Every row comes from one small tree of marks. Brackets hold a mark, then the marks that hang from it, in the order of their numbers. Every link used is in the known rows. Which tree was each row made from?
Known rows:
[Z_185 [Z_175 [Z_824 [Z_762 Z_953]]] Z_611]: -20   0   0  11  37 -32   9  -7   4   2 -11  21  -9 -13  -6 -18 -11  18 -27  13   1   9 -25  10  35  31  -8  15
[Z_953 Z_499]:   8  -2   3 -23  -1  40   8   1   0   7 -20  -1  22  15  -8   6  12   1   8   7  23 -19  16 -17 -24 -31   3   2
[Z_134 [Z_953 [Z_171 Z_144] [Z_499 Z_690]]]:  -6 -37  23 -23 -26   4  -5  18   4   3  22 -21  -1  -2  40  27   1 -31  12 -10  -3  -8  10 -18 -38 -26 -17  -5
[Z_175 [Z_824 Z_185 [Z_762 Z_361 Z_953]]]:   0  28  16  23   2 -21  25  20   0   5  19 -13 -14  19 -26   1  -5  17 -17  -5   2   8  40  31  40  18   0   6
[Z_762 Z_361]:   4   2  -4 -13 -10  31  24   6   6  -2 -12  -9  30  14 -18 -24   5   9  23   8  12  -5  26   1 -21 -18  -7  -1
[Z_686 [Z_175 [Z_824 [Z_185 Z_611]]]]: -15  10  -5  45  11  15 -34 -25  -4 -10  -4 -17   2  -9   2 -15  -6  10   4   7 -18  -1 -17  20  13  24  10  -3
[Z_185 [Z_175 [Z_824 [Z_762 Z_361 Z_953]]] Z_611]: -26  11  -8  16  19 -29  17   0  19  13  -5  17  -6  -5 -18 -28 -12  23 -19  14  -4   7  -8  19  50  38 -21  19
[Z_686 [Z_175 [Z_824 Z_762]]]:   5   2  15  25  13  18  -9  -9  15  12 -16  20   0  13  17 -14   5  33 -19   2  15   7 -19  -2  -5   1   8   5
[Z_499 Z_690 [Z_953 Z_171]]:  -4 -27 -12 -17 -14  22  -2 -30  -6  11  -2  -2  11  23  22  12  14 -17  13  -6  22  -9 -12 -11 -33 -37 -24 -26
[Z_686 [Z_175 [Z_824 Z_185 Z_762]]]:   9  21   9  38   5   3 -19  -7  -2   7  -4  -4 -20  13   8  -1   0  24 -16  -7   0   5  -9   8  14   8  30   8
[Z_171 Z_144 [Z_953 Z_134 Z_499]]:  29 -16  32 -21 -14  15  -3  29  -8 -13  23   6  11 -16   9  12  13 -23  27  -1 -11 -11  16 -25 -47   2  -3 -17
[Z_686 Z_175]:   7 -12  -1   8  -4  35 -10 -13  10   0 -14  -5  13   8  12 -13   5  11   0  10  17   2 -12 -17 -35  -9   6  -6
[Z_690 Z_499]:  12 -23   4  -4  -9  23   6  -6   1 -20 -13   3  32  10   3   6  13  11  20  -2  34  -1   6 -18 -29 -38  -3 -14
[Z_824 [Z_185 Z_175 Z_611] [Z_762 Z_361 Z_953]]: -14  30 -34  15  -2 -46  22   5  10   9   8 -16 -23 -18 -34   1 -13   8  -4   4 -12  17  10  21  66  39  11  30
[Z_499 Z_690]:  -7 -24  11 -15 -17  27  19  -8 -16  -9 -13  -3  38   6  14   9   7  13  17   9  28  -5  11  11 -33 -23 -10   0
[Z_298 [Z_185 [Z_175 Z_824] Z_611]]: -23  18 -19   2  35   6 -11 -17 -22 -13 -32  11   6 -27  -8 -31 -10  10   0  26 -35 -16 -31  14  12  30   2   1
[Z_175 [Z_824 Z_185]]:   4  10  16  11  13  15  -5  -2 -35 -16  -6 -21   7  16 -10 -17  -1  -1   5   0  -5 -16  13  13 -13 -13  17  -7
[Z_762 Z_361 [Z_953 [Z_171 Z_144] Z_499]]:   1   0  -5 -21 -26   9   5  28  29  14  28 -28  -8   0  -5   2   4 -25  10   9  -3  -9  15 -28  -1 -20 -27 -12
[Z_686 [Z_175 [Z_824 [Z_185 Z_611] [Z_762 Z_361]]]]: -13  39 -16  52  -3  -4 -13 -10  20  12   1  -5  -4 -10 -12 -11  -4  32   7   2 -16  11  -3  34  54  36  12  19
[Z_686 [Z_175 [Z_824 Z_185 [Z_762 [Z_953 Z_171]]]]]:   3  17   5  31  12 -29 -28  -4  11   2  28 -17 -47  14   7   3 -11 -10 -51 -16 -12  28 -15   4  33  13  10  -9
[Z_824 [Z_185 Z_175 Z_611]]:  -9   9 -34   1  10  -8  -8 -18 -22 -14 -18 -24  -3 -22 -16 -17 -12  -9  20   7 -19  -7 -16   3  11   9  28  17
[Z_824 [Z_762 [Z_953 [Z_171 Z_144] Z_499]]]:  12   7   0 -17  -5 -12  12  30  24  12  23 -10 -24 -18   9  27   7 -18  -7   5  10   7  -4 -30   9 -21   4   3
[Z_686 [Z_175 Z_824]]:  -3 -15  17  21  10  37 -22 -18   3   0 -14   6  12  22  17 -27   1  19 -15   8   8  -9 -19  -7 -31  -5  -7 -13
[Z_171 Z_144 [Z_953 Z_499]]:  15  -9  35 -14 -16  28  13  32  -3   2  21 -16   6 -18  21  14  19  -5  23  20   5 -24   9 -31 -39  -6  -7  -2
[Z_824 Z_185 [Z_762 Z_361 Z_953]]:   6  31  -2  11 -12 -25  36  23   7   3  20 -22 -14   5 -31  16   0   8  -5  -3  10  19  45  23  37  11  12  12

Write each row's tree:
 34 -34 -19  -9 -17   4 -27 -15   7 -14  10  15   7   5  18  10  16 -35  45 -29   7  -4 -24 -46 -49 -45  -8 -57
[Z_690 [Z_499 [Z_953 Z_134 [Z_171 Z_144]]]]
  9 -13  13  -9  29 -35  -4   0 -10  -8  -9  41 -15  16 -10 -20 -16  -1 -38 -17  -2  13  -9   0   1  18   1  -6
[Z_185 [Z_175 [Z_824 [Z_762 [Z_953 Z_134]]]]]
-23  28 -10  14  41 -31   9   1  -4  -4  -9  23 -17 -32 -12  -2 -10  17 -34  22 -23   9 -23  23  48  54   1   8
[Z_298 [Z_185 [Z_175 [Z_824 [Z_762 Z_953]]] Z_611]]
 14 -36 -14 -19 -26   9 -16 -15 -10  -2  11   8  12   0  29  12   7 -33  43 -15   2  -9 -20 -17 -54 -29 -13 -41
[Z_499 Z_690 [Z_953 Z_134 [Z_171 Z_144]]]
  8 -33 -18 -26 -12  10 -18 -34  -9  -4   0  19  17  23  10   9   9 -34  15 -28   7   2  -7  -4 -43 -28 -20 -41
[Z_499 Z_690 [Z_953 Z_134 Z_171]]
 -3  -5  26  31  13  -3  -3   0  21  10   4  17 -12  15  14   2   2  27 -45   6  21  18 -11   4   6  20  -9  -6
[Z_686 [Z_175 [Z_824 [Z_762 Z_953]]]]
 -7  37 -45   9  -5 -27  15  -3   3   9 -13 -11 -11 -23 -29 -14 -12  15  23  -1 -16   6   0  17  53  22  29  41
[Z_824 [Z_185 Z_175 Z_611] [Z_762 Z_361]]
 15 -32  36 -22 -39  14   0  25 -14  -9  27   9  22 -15  28  34  11 -12  28   0   2 -13  19  -9 -44   3 -19 -10
[Z_171 Z_144 [Z_953 Z_134 [Z_499 Z_690]]]
 -7 -15  -5 -34 -22  27  -5 -11   0   6  -4  -7  16  15  13  17   6 -16   0  -4  14 -11   3 -10 -14 -43 -17   0
[Z_953 Z_171 [Z_499 Z_690]]
 12 -25  -6 -36 -35  14 -20   4  -4  -7   8   3  18  -8  21  18   1 -32  31 -14  -7  -8  -3 -16 -33 -37  -6 -13
[Z_953 Z_134 [Z_171 Z_144] [Z_499 Z_690]]
-22   5   0   6  28 -20   1  -5  12  21 -13  27 -15  -5 -10   3  -5  17 -35  12   5  -8 -17  -1  47  24 -12  22
[Z_185 [Z_175 [Z_824 [Z_762 [Z_953 Z_499]]]] Z_611]
 -6   4  -4  -4 -28 -30   9   6 -10  26   5  -6 -31  10   1  56  -6  11 -32 -10  23  -8  14   3  40   4   9  32
[Z_824 [Z_185 Z_175] [Z_762 [Z_953 [Z_499 Z_690]]]]
  4   4   9  32   2  23 -31 -14 -13  -4  -4 -18  -9  19   8 -15  -4   9 -11  -2  -5  -9  -7   3 -12   2  15  -8
[Z_686 [Z_175 [Z_824 Z_185]]]
  8 -25  18 -18   9  -6   1  20   1 -20  20 -29  -7 -12  24 -16  -4 -41  18  -6 -22  12  -1 -23 -55 -19   5 -17
[Z_134 [Z_953 [Z_171 Z_144]]]
  9 -28  34 -27 -23  15   0   6 -13 -10  16  18  27  10  10  32  10 -12   3 -12   8  -1  31   5 -35   1 -27 -10
[Z_171 [Z_953 Z_134 [Z_499 Z_690]]]
-20  -9  -9   1  31   8 -10 -25 -15  -8 -31  11  15  -7  -3 -45  -9   8   4  17 -12 -17 -33   1  -3   7  -6   7
[Z_185 [Z_175 Z_824] Z_611]
 -2  27 -36   7  12 -29   5 -10 -13  -4 -17  -9 -13 -31 -17  -5  -9   6  13   2 -13   8 -18   9  36  13  44  36
[Z_824 [Z_185 Z_175 Z_611] Z_762]
  5 -14  14 -18 -18 -15  17  10   9   5   6  33  14   9  -4  55   6   4 -19 -16  29  18  33  17   7   1 -15   2
[Z_824 [Z_762 [Z_953 Z_134 [Z_499 Z_690]]]]
 11  31 -29  -1 -14 -18  17   7  -6  16 -13 -12 -22   7 -24 -12 -10  14   7 -10  -4  -3  12   0  30  -1  35  33
[Z_824 [Z_185 Z_175] [Z_762 Z_361]]
 20  -5 -15 -43   6  15 -23  -8   2 -14  -7  11  11  15 -17  -9   0 -44   2 -26 -11   7   5 -21 -26 -36   4 -19
[Z_953 Z_134 Z_171 Z_499]
  8 -20  19 -24  -1   6  -7  24  11  -1  18 -22 -11  -4  20   5   1 -40  10 -10 -15  -3   6 -34 -42 -26  -1 -10
[Z_134 [Z_953 [Z_171 Z_144] Z_499]]
-21  44 -30  11  21  -9  11  -1   4   9 -27  24  -2 -28 -21 -28  -8  32   2  18 -33  -5 -14  28  53  43   3  24
[Z_298 [Z_185 [Z_175 [Z_824 [Z_762 Z_361]]] Z_611]]
 -5  11  24  10  10  -8  32  17  17   8   7  12   5  21 -18 -11   1  26 -22   6  16   8  28  19  21  11 -22   2
[Z_175 [Z_824 [Z_762 Z_361 Z_953]]]
-15  27   8  32  28 -32  13   3  -7 -13  14 -10  -8 -19 -20  11  -5  10 -14   7  -7  19  11  40  49  32  10   6
[Z_175 [Z_824 [Z_185 Z_611] [Z_762 Z_953]]]
